Each row was made from one small tree. Brackets hold a mark, then the marks that hang from it, in alphabetical order. Every link used is in the known rows. Write each row's tree.
Known rows
[G [B C [T U] W]]: -1.87  -0.46  3.34  -0.83  0.05  0.44  1.81  -2.45  0.81  2.62  -0.95  0.39  2.72  -1.18  -0.29  -0.70  -0.75  -0.64  0.10  -0.01  -0.34  -0.05  -1.22
[B C T W]: -0.54  -0.71  3.29  -1.02  1.69  0.37  1.97  -1.29  -1.11  2.09  -2.67  0.26  2.48  -0.69  -0.74  -1.21  -0.31  -0.33  0.52  0.88  1.47  0.28  -1.18
[E [T U]]: -0.50  -2.74  3.13  -1.70  1.46  1.06  -2.31  1.70  -0.15  2.54  -2.75  1.47  1.52  0.61  -0.68  -0.87  1.10  -0.92  0.50  0.81  1.59  -1.58  -1.65
[W R U]: 0.60  -2.17  4.23  -2.38  2.64  1.84  -1.23  1.08  1.60  1.08  -0.29  1.85  0.45  3.40  -2.55  -1.23  1.16  -0.01  2.36  0.28  0.62  -1.14  1.04
[R [W B]]: -0.31  -3.26  1.95  -0.60  3.19  2.84  -2.52  1.28  -2.04  2.40  -1.82  0.32  1.04  1.11  -1.79  -2.96  0.97  -0.38  2.91  0.98  1.08  0.70  -1.60
[T B]: -0.51  -2.77  2.07  0.38  4.24  1.75  -0.32  -0.35  -1.46  1.13  -2.93  0.99  1.08  -0.36  -2.34  -1.77  -0.60  -1.10  0.84  1.00  0.83  -0.45  -0.23
[W [B T] R U]: -1.05  -2.95  3.18  -2.92  3.43  2.30  -1.32  -0.16  -0.35  2.54  -1.66  1.14  2.23  1.40  -3.22  -0.92  1.38  0.21  2.40  1.26  0.87  0.75  0.00
[C [B W]]: 0.29  -2.22  3.46  -1.94  2.11  1.20  0.91  0.64  0.37  1.33  -0.66  0.94  0.60  0.04  0.17  -1.60  0.14  -0.49  0.80  0.56  1.14  -0.76  -1.26
[G [B T W]]: -1.24  -0.19  1.38  -1.14  2.22  0.74  1.29  -1.02  1.26  2.33  -1.49  0.51  2.34  -0.89  -0.71  -0.73  -0.28  -0.33  0.67  0.28  0.50  0.79  -0.76
[R [W [B G T] U]]: -0.90  -3.77  3.05  -2.64  1.46  2.98  -2.18  0.11  -2.29  3.61  -2.17  1.00  3.32  1.70  -0.90  -2.59  1.04  -1.09  3.34  1.05  1.83  1.34  -0.77
[T U]: -0.36  -2.47  3.71  -1.04  2.02  0.42  -1.37  0.74  0.62  1.38  -1.54  1.52  0.72  1.58  -1.62  -1.42  0.57  0.38  1.40  -0.03  1.24  -1.31  -0.77
[R W]: 0.41  -2.27  2.54  -0.33  2.35  1.91  -1.46  1.83  -0.45  1.46  -1.45  0.80  0.14  2.11  -1.34  -2.49  1.03  -0.59  2.30  0.74  1.80  -0.67  -0.94
[B [W [R P] U]]: 1.18  -0.97  2.81  -2.89  1.48  0.92  -1.35  1.92  2.85  2.72  1.49  0.89  1.05  5.46  -0.97  -1.43  1.37  0.59  2.30  -0.22  1.14  -1.90  0.69
[G [B T]]: -1.05  -0.52  1.74  0.16  2.57  1.53  0.56  -1.22  0.12  1.42  -2.20  0.73  2.36  -1.74  -2.18  -1.05  -0.30  -0.96  1.36  0.91  1.04  0.29  -0.41
[B G [W R U]]: 0.65  -1.85  4.81  -4.14  1.32  2.09  -0.82  1.62  1.75  1.68  0.12  2.41  1.20  5.03  0.17  -1.68  0.69  -0.03  2.18  -0.66  0.46  -0.28  0.88
[T [B C G W] U]: -1.11  -2.52  4.70  -1.02  0.74  1.58  0.51  -1.54  -1.68  1.88  -1.99  1.54  2.21  0.88  0.94  -2.26  -1.63  -1.30  -0.03  -0.15  -0.24  -0.28  -0.82
[B C T [W U]]: -0.28  -1.42  3.89  -2.21  0.70  0.16  1.96  -1.76  -0.55  2.92  -1.81  0.23  3.18  0.31  -1.02  -0.96  0.01  -0.58  1.24  0.40  0.87  -0.34  -0.35
[B T]: -0.37  -1.44  2.42  -0.62  3.15  0.69  0.19  -0.05  -0.87  1.36  -3.22  0.93  1.91  -0.35  -2.04  -1.08  0.57  -0.12  1.25  1.34  2.46  -0.02  -0.62
[E [T B [U W]]]: -0.97  -3.85  3.03  -1.19  2.54  0.75  -2.79  -0.04  -0.72  3.12  -2.49  1.91  0.87  -1.29  -2.20  -1.27  0.57  -2.12  -1.19  1.53  0.38  -2.02  -0.57
[U [W [B T]]]: -0.65  -2.60  2.58  -1.09  3.75  0.70  -1.67  -1.04  -1.95  2.75  -2.67  1.17  2.04  -2.11  -3.78  -1.96  0.88  -0.23  1.30  1.57  1.41  1.01  -0.44
[B C G T]: -0.10  -0.84  4.49  -0.15  1.25  2.06  0.78  -1.24  -3.29  0.93  -3.96  1.35  3.37  -0.80  -0.73  -2.21  -0.77  -1.32  1.66  1.16  2.34  0.35  -0.52
[B W]: 0.31  -1.46  2.58  -1.72  2.56  0.48  0.10  1.04  0.61  1.78  -1.46  1.03  0.95  1.46  -0.59  -1.57  0.32  0.30  1.16  -0.15  0.87  -0.23  -0.78
[T [B W]]: -0.57  -2.41  1.76  -0.77  3.72  1.07  0.40  -0.01  -0.27  1.91  -2.05  0.87  1.02  0.46  -1.07  -1.46  -0.60  -0.54  0.22  0.37  0.14  -0.04  -0.55
[C [B T]]: -0.35  -2.21  3.36  -0.83  2.53  1.41  0.97  -0.51  -1.03  1.14  -2.42  0.87  1.55  -1.72  -1.38  -1.09  0.49  -0.80  0.93  2.05  2.75  -0.45  -1.20
[B C G [W U]]: 0.68  -1.72  5.41  -2.59  -0.08  1.66  0.75  -0.74  -1.23  2.15  -1.16  1.51  3.11  2.06  0.46  -2.44  -0.74  -1.20  2.20  -0.86  0.36  -0.39  0.24
[T [B C] [U W]]: -0.56  -3.06  4.76  0.31  1.82  0.60  -0.74  -2.39  -1.39  1.72  -1.59  1.60  0.75  -1.33  -2.90  -2.17  -0.74  -1.63  -0.47  0.85  -0.33  -1.82  0.32
[G [B C W]]: -0.27  0.05  3.11  -0.02  1.21  1.73  1.57  -1.58  0.03  1.65  -0.77  0.38  2.13  -0.93  -0.44  -1.92  -1.37  -1.30  1.19  -0.43  -0.75  -0.14  -0.51
[R P W]: 1.27  -1.41  1.40  0.35  1.73  1.66  -2.44  2.14  -0.25  2.20  -0.30  0.11  0.60  3.32  -0.93  -3.00  1.29  -0.50  2.89  0.96  2.99  -1.80  -0.74

Write each row's tree
-0.03  -2.67  4.21  -0.14  1.40  4.21  -1.84  0.02  -4.40  1.95  -2.40  0.81  2.50  0.73  -0.40  -4.04  -0.38  -1.71  3.31  0.82  1.08  1.04  -1.44 => [R [W [B C G]]]
0.66  -2.33  2.68  -1.89  2.87  2.46  -3.24  1.17  0.21  2.90  0.28  0.94  1.99  3.61  -2.81  -2.24  1.46  0.21  3.60  0.54  1.13  -1.08  0.37 => [W B [R P] U]
-0.89  -2.86  5.23  -1.98  0.53  1.57  -0.16  -0.42  -0.84  1.20  -2.19  2.06  1.98  0.04  0.25  -1.40  0.29  -0.84  0.83  1.28  2.86  -0.44  -1.16 => [C [B G [T U]]]
-1.35  -3.30  3.47  0.09  1.62  2.03  -0.83  -0.98  -2.59  2.45  -3.92  0.75  2.24  -1.54  -1.04  -1.21  -0.65  -2.61  -0.60  1.70  0.34  -1.86  -1.55 => [E [T [B C] U]]
1.45  -0.86  3.76  -3.39  0.70  1.82  -1.78  2.15  1.93  2.44  1.23  1.71  1.71  6.16  0.58  -2.18  1.01  0.09  2.74  -0.49  1.51  -1.30  0.99 => [B G [W [R P] U]]
0.67  -1.86  3.89  -0.94  1.81  3.00  -1.94  -0.38  -1.40  2.64  0.13  0.45  2.69  2.42  -2.67  -2.72  0.72  -0.54  3.54  0.87  0.69  -1.34  0.29 => [W [B C] [R P] U]
-0.28  0.45  3.71  -0.79  1.47  2.68  1.14  -0.63  1.46  0.85  0.26  0.86  0.92  0.77  -0.61  -1.62  -0.73  -0.86  1.04  -0.09  -1.21  -0.31  0.03 => [G [B C [W R]]]
-1.00  -2.14  4.20  -1.73  1.14  0.78  -0.99  0.08  -0.60  1.69  -2.75  2.11  2.38  1.22  -0.51  -1.41  0.42  0.06  1.18  0.52  2.43  0.13  -0.86 => [B G [T U]]
0.28  -2.38  4.24  -0.16  2.71  1.71  -1.40  -1.57  -3.20  2.11  -1.97  1.04  1.94  -2.16  -3.41  -3.16  -0.17  -1.13  1.78  0.88  0.12  0.06  -0.11 => [U [W [B C]]]
0.48  -1.75  4.38  -2.12  0.76  0.75  1.10  -0.84  -0.15  2.51  -0.79  0.66  2.34  1.32  -0.88  -1.76  -0.26  -0.73  1.80  -0.51  -0.05  -1.03  0.07 => [B C [W U]]
-0.61  -1.88  2.13  -1.43  2.35  0.85  -1.56  1.02  2.51  2.56  0.63  1.02  0.03  4.26  -0.49  -1.30  0.50  0.64  0.04  0.45  0.56  -1.76  -0.37 => [T [B [W [R P]]] U]
0.13  -2.31  5.14  -2.11  2.16  0.48  -2.57  1.16  2.37  1.25  0.53  2.65  -1.28  2.61  -2.87  -1.48  1.67  0.47  0.51  0.41  0.49  -1.75  0.85 => [T [U [W R]]]
-1.27  -2.21  4.39  -3.47  1.26  0.76  0.63  0.46  2.64  1.68  0.12  1.40  -0.07  1.78  0.14  -0.11  1.42  0.68  -0.47  1.38  1.48  -0.53  -1.31 => [C [B [T U] [W R]]]
0.00  -2.25  4.60  -0.27  2.06  3.55  -1.09  -0.96  -4.53  1.48  -3.29  1.30  3.44  -0.60  -1.17  -3.49  -1.04  -1.35  2.98  0.47  0.79  1.09  -0.88 => [W [B C G]]
1.02  -1.54  2.78  -0.86  3.49  1.89  -3.88  1.28  -0.11  2.33  0.36  1.32  0.54  1.90  -3.48  -2.90  1.56  0.15  2.25  1.13  1.24  -0.97  0.53 => [U [W B [R P]]]
-0.80  -1.85  3.98  -0.44  2.03  3.01  -0.31  -1.90  -4.70  1.96  -4.36  1.02  4.34  -1.69  -1.27  -2.63  -0.71  -1.12  2.38  1.42  1.77  1.78  -1.21 => [W [B C G T]]
-0.41  -2.42  2.67  -1.37  2.97  1.98  -0.01  0.01  -1.21  1.68  -2.53  1.65  1.85  1.24  0.29  -2.13  -1.15  -1.10  0.63  0.12  0.40  0.54  -0.47 => [T [B G W]]
-0.81  -1.55  5.46  -0.75  0.04  1.33  0.20  -1.46  -2.13  1.47  -3.26  1.65  3.05  0.15  -0.39  -1.79  -0.34  -0.69  1.16  0.81  2.00  -0.23  -0.88 => [B C G [T U]]
-0.44  1.22  0.92  -0.97  1.94  1.35  -0.01  0.58  2.76  2.36  0.53  0.34  1.66  2.05  -0.57  -0.88  0.65  0.20  1.10  0.74  1.22  -0.43  -0.31 => [G [B T [W [R P]]]]
-0.72  -2.17  4.08  -1.49  1.77  -1.01  -1.37  -0.45  0.72  2.39  -1.51  1.90  0.74  -0.26  -2.90  -1.06  1.34  0.19  0.07  0.95  1.78  -0.98  -0.08 => [B [T [U W]]]
-1.28  -2.59  4.25  -2.64  2.20  2.13  -1.12  0.78  1.34  1.54  -0.77  2.42  0.29  3.83  0.46  -1.41  -0.30  -0.05  -0.16  -0.01  -0.05  -0.05  -0.17 => [T [B G [W R]] U]
-0.55  -1.64  4.43  -1.10  3.24  1.93  -1.01  -1.54  -2.06  1.94  -1.87  1.17  1.58  -1.56  -3.87  -2.06  0.69  -0.51  1.07  2.20  0.68  0.54  0.00 => [U [W [B C T] R]]
-0.17  -4.19  2.63  -1.89  2.29  2.68  -2.48  0.73  -1.29  3.31  -0.86  0.48  1.73  2.06  -2.13  -2.67  1.30  -0.65  3.61  0.46  0.62  0.14  -0.67 => [R [W B U]]
-1.53  -3.76  2.27  -0.86  2.66  1.67  -2.00  0.44  -0.95  2.66  -3.44  1.28  1.58  -0.44  -1.12  -0.80  0.03  -1.63  -0.55  1.39  0.66  -1.56  -1.54 => [E [T B U]]
1.31  -2.35  2.05  -0.84  0.85  1.48  -2.44  1.74  0.56  3.08  0.62  0.23  1.29  4.30  -1.36  -2.79  1.50  -0.63  3.52  0.40  2.34  -2.41  0.02 => [R P [W U]]
-1.98  -1.22  2.62  -0.42  1.47  0.81  -0.19  -1.41  1.16  2.05  -1.49  1.00  2.13  -0.89  -1.58  -0.58  0.03  -0.26  0.86  0.41  0.81  -0.34  -0.72 => [G [B [T U]]]
-1.24  -0.84  4.56  0.14  0.23  0.26  0.18  -3.12  0.20  2.29  -0.90  1.22  2.10  -2.85  -2.53  -1.41  -0.31  -1.44  0.06  0.77  0.02  -0.96  0.16 => [G [B C [T [U W]]]]
-1.20  0.36  2.61  -0.20  1.18  1.26  2.52  -2.38  -0.40  2.09  -1.74  0.07  2.97  -2.08  -0.55  -1.04  -1.08  -1.19  0.65  0.47  -0.04  0.53  -0.88 => [G [B C T W]]
1.79  -0.57  3.28  -0.67  2.64  0.84  -2.95  1.74  1.46  1.35  0.70  1.70  -0.41  2.97  -2.91  -2.53  1.61  0.02  1.71  0.97  1.91  -2.24  1.12 => [U [W [R P]]]
-1.81  -3.62  3.28  -1.92  1.20  2.50  -2.74  0.54  -1.99  3.22  -2.33  1.20  2.35  1.55  -0.22  -2.47  1.03  -0.22  2.16  1.00  2.00  1.45  -2.02 => [R [W [B G [T U]]]]
-0.50  -2.99  5.00  -1.77  1.13  -0.33  -0.55  -1.00  0.53  1.98  -0.78  1.81  0.52  -1.66  -1.97  -1.12  1.19  -0.68  -0.22  1.71  2.08  -1.53  -0.52 => [C [B [T [U W]]]]
-1.21  -2.98  3.41  -1.94  1.81  1.24  -0.60  -0.07  -0.12  2.22  -1.75  1.96  1.50  2.07  0.80  -1.78  -0.75  -0.51  0.02  -0.30  0.15  -0.01  -0.73 => [T [B G W] U]
0.61  -0.78  4.81  -1.32  0.85  1.95  0.75  -0.29  -1.90  1.30  -2.10  1.40  2.48  1.19  0.84  -2.66  -0.96  -0.92  1.61  -0.32  0.76  0.15  -0.58 => [B C G W]
-0.11  -2.66  4.59  -3.85  0.31  1.33  1.30  -0.54  -0.02  2.44  -1.20  1.51  2.96  0.73  0.96  -1.24  0.24  -1.12  1.25  0.68  1.98  0.00  -0.47 => [C [B G T [W U]]]
-1.22  -1.34  4.07  -1.66  0.55  -0.39  1.35  -1.36  -0.04  2.69  -1.88  0.51  2.12  0.11  -0.33  -0.83  0.04  0.24  -0.05  0.54  1.10  -0.35  -1.63 => [B C [T U] W]
-1.07  -2.00  3.03  0.04  2.89  2.05  0.19  -2.11  -3.93  2.05  -3.87  0.17  3.46  -2.54  -2.57  -1.98  -0.25  -0.71  1.85  1.67  1.36  1.23  -1.40 => [W [B C T]]
0.55  -2.16  4.37  -2.39  1.29  2.24  0.53  0.74  -0.53  1.05  -1.15  1.75  1.40  0.89  1.43  -2.28  -0.27  -0.93  1.24  0.26  1.55  -0.01  -0.97 => [C [B G W]]
-0.25  -1.37  2.53  -2.27  1.29  1.18  0.44  -0.64  2.32  2.75  0.44  0.89  2.10  1.12  -0.86  -1.20  -0.26  -0.79  2.00  -1.21  -0.92  -0.44  0.40 => [G [B [W U]]]
-0.52  -3.44  2.70  -3.34  1.61  2.43  -0.94  0.40  -1.12  3.63  -2.81  1.60  3.33  1.28  0.95  -1.40  -0.42  -2.64  0.49  0.31  0.29  -0.34  -0.39 => [E [T [B G [W U]]]]
